What can hang from each mark:
D: V W
V: N
C: S W
E: L W
B: Y
N: V
S: C
Q: B
Y: W
W: A D Y

Known rows, with every way that one mark hangs from another:
E(L W(Y)): +0.90,+1.01,-1.07,+0.39,-1.38,-4.69,+0.60,-1.19,-1.33,+1.67,-1.60,+3.17,-0.46,-0.51,-1.01,-2.09,+0.81,-2.13,+2.89,+0.52
D(W): -1.02,+1.09,+0.09,-0.21,+0.35,-0.76,+0.96,+1.47,-0.75,+2.38,-0.11,+0.37,+0.32,-0.70,+0.67,+0.68,-0.58,-1.03,+0.93,-1.18
W(A D(V) Y): +0.07,-0.13,+0.15,-1.08,-0.06,+7.11,-0.42,-0.98,-1.22,+0.32,+0.24,-2.33,-3.84,+1.23,+1.55,+0.67,+0.93,-0.17,-0.65,+3.13
D(V): -1.10,+1.69,-0.25,-0.65,+0.98,+1.00,+0.58,+1.50,+0.37,+0.58,+0.09,+0.30,-0.29,+0.41,+0.96,+0.92,+0.62,-0.03,-1.18,-0.18
Q(B(Y(W))): +1.52,-0.44,-1.80,-1.19,-0.20,-3.62,+1.61,-3.27,+0.25,+1.50,-1.14,+2.04,+1.24,+1.30,-0.55,-4.21,-3.05,+0.55,+0.87,+0.29
Q(B(Y)): +0.88,-0.26,-2.10,-1.57,+0.31,-3.14,+1.08,-4.09,+0.03,-0.54,-0.70,+1.30,+0.25,+1.96,+0.59,-3.31,-3.81,+0.70,-0.33,+0.91
B(Y(W(A D(V(N))))): +1.93,-0.06,-0.95,-1.18,-0.14,+2.02,-0.31,-1.05,+0.72,+3.45,-0.82,+0.39,-0.92,+0.51,-0.20,-2.14,-0.33,+0.07,-0.04,+0.65
E(W(A)): +0.94,+0.91,-1.80,-0.03,-0.88,-1.44,+0.43,+1.53,-0.95,+1.82,+0.46,+1.54,-0.02,-0.72,+0.38,+0.03,+0.68,-0.34,+1.03,+0.85
B(Y): -0.21,-0.48,-1.04,-0.31,-0.14,-1.84,+0.28,-3.21,+1.06,-0.21,-0.92,+0.85,-0.85,+0.82,-0.19,-2.67,-0.90,+0.50,-1.31,+0.30
C(S W(A D(V(N)) Y)): +3.76,+2.20,-0.47,-1.97,-3.43,+6.29,+0.22,-0.78,+0.20,+5.46,-0.86,-2.45,-1.05,-0.29,+2.08,-0.56,-2.55,+3.98,-0.16,+3.10
C(W(A)): +1.37,+0.83,-2.03,-1.42,-2.10,+0.30,+0.25,+0.69,-0.15,+1.99,+0.70,-0.26,+0.02,-1.24,+0.18,-0.26,-0.73,+1.96,-0.23,+1.83
C(S W): +2.21,+1.67,-0.32,-0.88,-3.18,+0.22,+1.36,-0.69,+0.54,+4.44,-0.87,-0.53,+1.64,-1.24,-0.08,-0.67,-2.66,+4.32,-0.20,+0.85
E(L W(A D(V))): +0.38,+0.85,-1.40,-1.06,+0.25,-0.18,-0.08,+1.13,-3.14,+2.65,+0.13,+2.06,-1.17,-0.65,-1.01,+1.76,+0.76,-2.33,+1.58,+1.14
W(A D(V(N)) Y): +1.78,+0.61,-0.21,-1.10,-0.19,+6.66,-1.27,-0.28,-0.35,+1.25,+0.03,-2.17,-3.05,+1.12,+2.34,+0.29,+0.01,-0.41,+0.04,+2.54
S(C): +0.46,+0.68,-0.75,+0.33,+0.37,+2.58,+0.99,-0.19,+0.39,-0.67,+0.82,+1.09,+0.06,+0.26,+0.35,+1.09,-1.19,-2.14,+0.93,+2.04
Q(B(Y(W(D)))): +2.37,-1.44,-0.63,-1.00,+0.43,-1.16,+1.24,-4.13,-0.72,+1.64,-0.98,+1.13,+0.54,+1.87,-0.67,-3.49,-3.62,+0.25,+1.34,+1.04
N(V): +0.39,+1.37,-0.97,+0.48,+0.80,+0.41,+0.47,-2.21,-1.23,+0.57,+0.24,+0.46,-0.88,+0.37,+0.48,+0.80,+0.99,-1.38,-0.46,+0.78
Y(W(D)): +1.85,-1.52,+1.78,+0.66,+0.22,+2.29,+0.20,-0.15,-1.02,+2.74,-0.32,-0.10,+0.37,+0.05,-1.62,-0.12,+0.25,-0.56,+2.08,+0.29
Y(W): +0.83,-0.22,+0.42,+0.50,-0.57,-0.62,+0.66,+1.01,+0.18,+2.60,-0.55,+0.94,+1.21,-0.70,-1.45,-1.04,+1.03,-0.17,+1.57,-0.73
C(S): +0.54,+0.55,+0.44,-0.55,-1.83,+1.74,+0.72,-0.69,+0.05,+2.43,-0.74,-0.87,+0.64,-0.56,-0.29,+0.03,-1.16,+2.65,-0.31,-0.08
B(Y(W(D))): +1.48,-1.81,+0.69,+0.32,+0.07,+0.21,+0.51,-3.26,+0.19,+2.22,-1.20,+0.64,-0.65,+0.86,-1.67,-2.73,-0.69,-0.01,+0.68,+0.40
W(D Y): +1.49,-1.43,+1.83,+0.58,-0.10,+4.29,-0.27,-2.92,-1.00,-0.30,-0.66,-1.73,-2.63,+1.49,+0.65,-0.84,-0.20,-0.53,+1.08,+2.22

Rows:
+2.21,+1.48,-0.14,-1.93,-3.22,+6.55,+0.99,-1.43,-0.68,+4.68,-0.65,-2.49,-1.82,-0.17,+1.34,-0.11,-1.77,+4.10,-0.75,+3.66
C(S W(A D(V) Y))
+0.74,-0.35,+0.36,-0.92,+0.20,+4.83,+0.06,+1.70,-1.35,+3.23,+0.47,-0.71,-0.85,-0.35,-0.86,+1.09,+1.34,-0.30,+0.61,+1.09
Y(W(A D(V)))
+3.17,+0.32,+1.11,-0.70,-2.40,+3.21,+0.91,-1.65,-0.66,+4.53,-0.63,-1.53,+0.71,-0.64,-0.23,+0.25,-3.43,+3.77,+0.31,+1.68
C(S W(D))
+2.14,+1.36,-1.37,-1.62,-4.81,+2.90,+1.09,-1.56,+0.27,+4.16,-0.87,-1.62,-0.63,-1.10,+0.65,-1.96,-1.55,+4.52,-0.27,+2.78
C(S W(A Y))
+2.19,+1.76,-1.12,+0.31,-1.59,+1.98,+1.70,-1.76,+1.26,+0.83,+0.04,+1.09,-0.32,+0.23,+1.22,-1.00,-2.20,-0.70,+1.44,+3.74
S(C(W(Y)))
+1.31,-0.58,-2.66,-2.00,-0.82,-2.24,+1.13,-2.83,-0.20,+1.63,-0.47,+1.49,+0.41,+0.86,-0.57,-3.69,-2.42,+0.76,+0.46,+1.11
Q(B(Y(W(A))))
+2.29,+1.81,-0.10,+0.07,-0.17,+5.32,+1.72,-1.65,+0.49,+1.16,+0.23,+0.16,-1.26,+1.05,+1.80,+0.50,-2.29,-1.02,+1.13,+4.39
S(C(W(D(V) Y)))
+1.78,+0.88,+1.11,-0.28,+1.54,+3.70,-0.96,+0.74,-0.13,+1.47,+0.06,-0.91,-0.51,+0.93,+1.55,+1.39,-1.07,-0.64,+0.26,+0.29
W(D(V(N)))
+1.04,-1.65,+0.33,-0.59,-0.93,+6.21,-0.83,-2.25,-1.67,-0.12,+0.14,-2.52,-3.60,+0.89,+0.61,-0.23,+0.41,-0.19,+0.48,+3.32
W(A D Y)
+1.48,+0.67,-0.33,-1.51,+0.72,+5.65,-1.49,+1.60,-0.86,+1.64,+0.88,-1.66,-1.53,+0.46,+1.52,+1.95,-0.41,-0.37,-0.37,+1.36
W(A D(V(N)))
+3.31,+2.46,-1.80,-1.12,-0.27,+5.76,+0.31,+1.05,+0.34,+2.44,+1.38,+0.01,-0.13,-0.16,+1.79,+2.07,-2.88,-0.93,+0.91,+3.93
S(C(W(A D(V(N)))))
-2.53,+2.54,-1.41,-1.77,+0.54,+1.80,+1.00,+3.39,-0.94,+2.93,+0.68,-0.14,-0.84,-0.90,+1.72,+2.12,+0.70,-0.70,-0.75,-0.45
D(V W(A))
-0.66,+3.41,-1.74,-1.84,+0.31,+1.34,-0.02,+4.26,+0.05,+3.95,+0.51,+0.01,+0.10,-0.96,+2.59,+1.62,-0.21,-0.91,+0.11,-0.95
D(V(N) W(A))
+2.68,+0.33,-1.25,-0.48,-0.81,+5.46,+0.73,-0.64,-0.67,+1.25,+1.63,-0.15,-0.74,-0.32,+0.40,+1.76,-2.61,-0.80,+1.10,+4.57
S(C(W(A D)))
+0.84,-0.13,+1.64,+0.09,+1.04,+3.08,+0.69,+0.96,-0.66,+3.10,-0.29,+0.06,+0.09,+0.19,-0.80,+0.67,+0.88,-0.54,+1.08,+0.01
Y(W(D(V)))
+2.79,+0.40,-1.14,-0.31,-1.62,+6.27,+0.97,-2.08,-0.40,+0.91,+0.83,-0.59,-1.89,+0.34,+1.08,+0.23,-2.29,-0.93,+1.50,+5.50
S(C(W(A D Y)))
+1.79,+1.48,-2.63,-0.79,-1.57,+2.75,+1.10,+0.23,+0.34,+1.12,+1.43,+0.86,+0.15,-0.84,+0.49,+0.89,-1.80,-0.53,+0.66,+3.76
S(C(W(A)))
+1.60,-1.69,+0.36,-0.29,-0.58,+3.97,-0.32,+0.58,-1.58,+2.80,+0.46,-0.88,-0.62,-0.58,-1.71,+0.31,+0.80,-0.31,+1.53,+1.24
Y(W(A D))
+2.09,+0.89,+1.28,-0.11,+0.68,+4.78,-0.77,-0.94,+0.16,+1.07,-0.84,-1.43,-1.95,+1.71,+2.37,-0.30,-0.59,-0.65,+0.58,+1.53
W(D(V(N)) Y)
+2.17,+0.35,+0.05,-0.90,+0.07,+4.40,-0.67,+2.34,-0.51,+4.05,+0.35,-0.64,-0.05,-0.28,-0.13,+0.76,+0.65,-0.41,+1.25,+0.55
Y(W(A D(V(N))))
+3.22,+1.76,-0.97,-1.48,-1.55,+4.50,-0.56,-0.09,+0.21,+2.99,-0.09,-1.59,-1.75,+0.35,+2.32,-0.56,-1.34,+1.32,+0.30,+3.21
C(W(A D(V(N)) Y))
+2.49,+0.54,+1.32,+0.11,+0.89,+2.68,-0.20,+1.77,+0.14,+3.93,-0.49,+0.18,+0.87,+0.16,-0.11,+0.25,+0.07,-0.77,+1.73,-0.46
Y(W(D(V(N))))
+1.77,+1.68,-1.42,-1.04,-0.19,+6.12,+1.17,+0.36,-0.43,+1.55,+1.61,-0.01,-0.90,+0.05,+1.10,+2.48,-2.15,-0.81,+0.32,+4.32
S(C(W(A D(V))))
+2.06,+1.86,-0.24,-0.19,+0.58,+4.40,+1.58,-0.23,+0.11,+1.51,+0.90,+0.59,-0.09,+0.48,+1.08,+2.03,-2.78,-1.11,+0.75,+3.41
S(C(W(D(V))))
+3.81,+2.59,-0.49,+0.05,-0.32,+5.00,+0.91,-1.03,+1.23,+2.09,-0.02,+0.35,-0.56,+0.88,+2.40,+0.18,-3.11,-1.28,+1.77,+4.02
S(C(W(D(V(N)) Y)))
+3.60,+2.23,-0.66,-2.21,-2.51,+5.41,+0.04,+0.79,-0.06,+5.86,-0.14,-2.04,+0.36,-0.97,+1.30,+1.10,-3.03,+3.98,-0.53,+2.02
C(S W(A D(V(N))))
+3.55,+2.52,-0.58,-0.13,+0.32,+4.06,+0.67,+0.39,+0.78,+2.35,+0.73,+0.65,+0.74,+0.36,+1.82,+1.66,-3.44,-1.18,+1.42,+3.03
S(C(W(D(V(N)))))
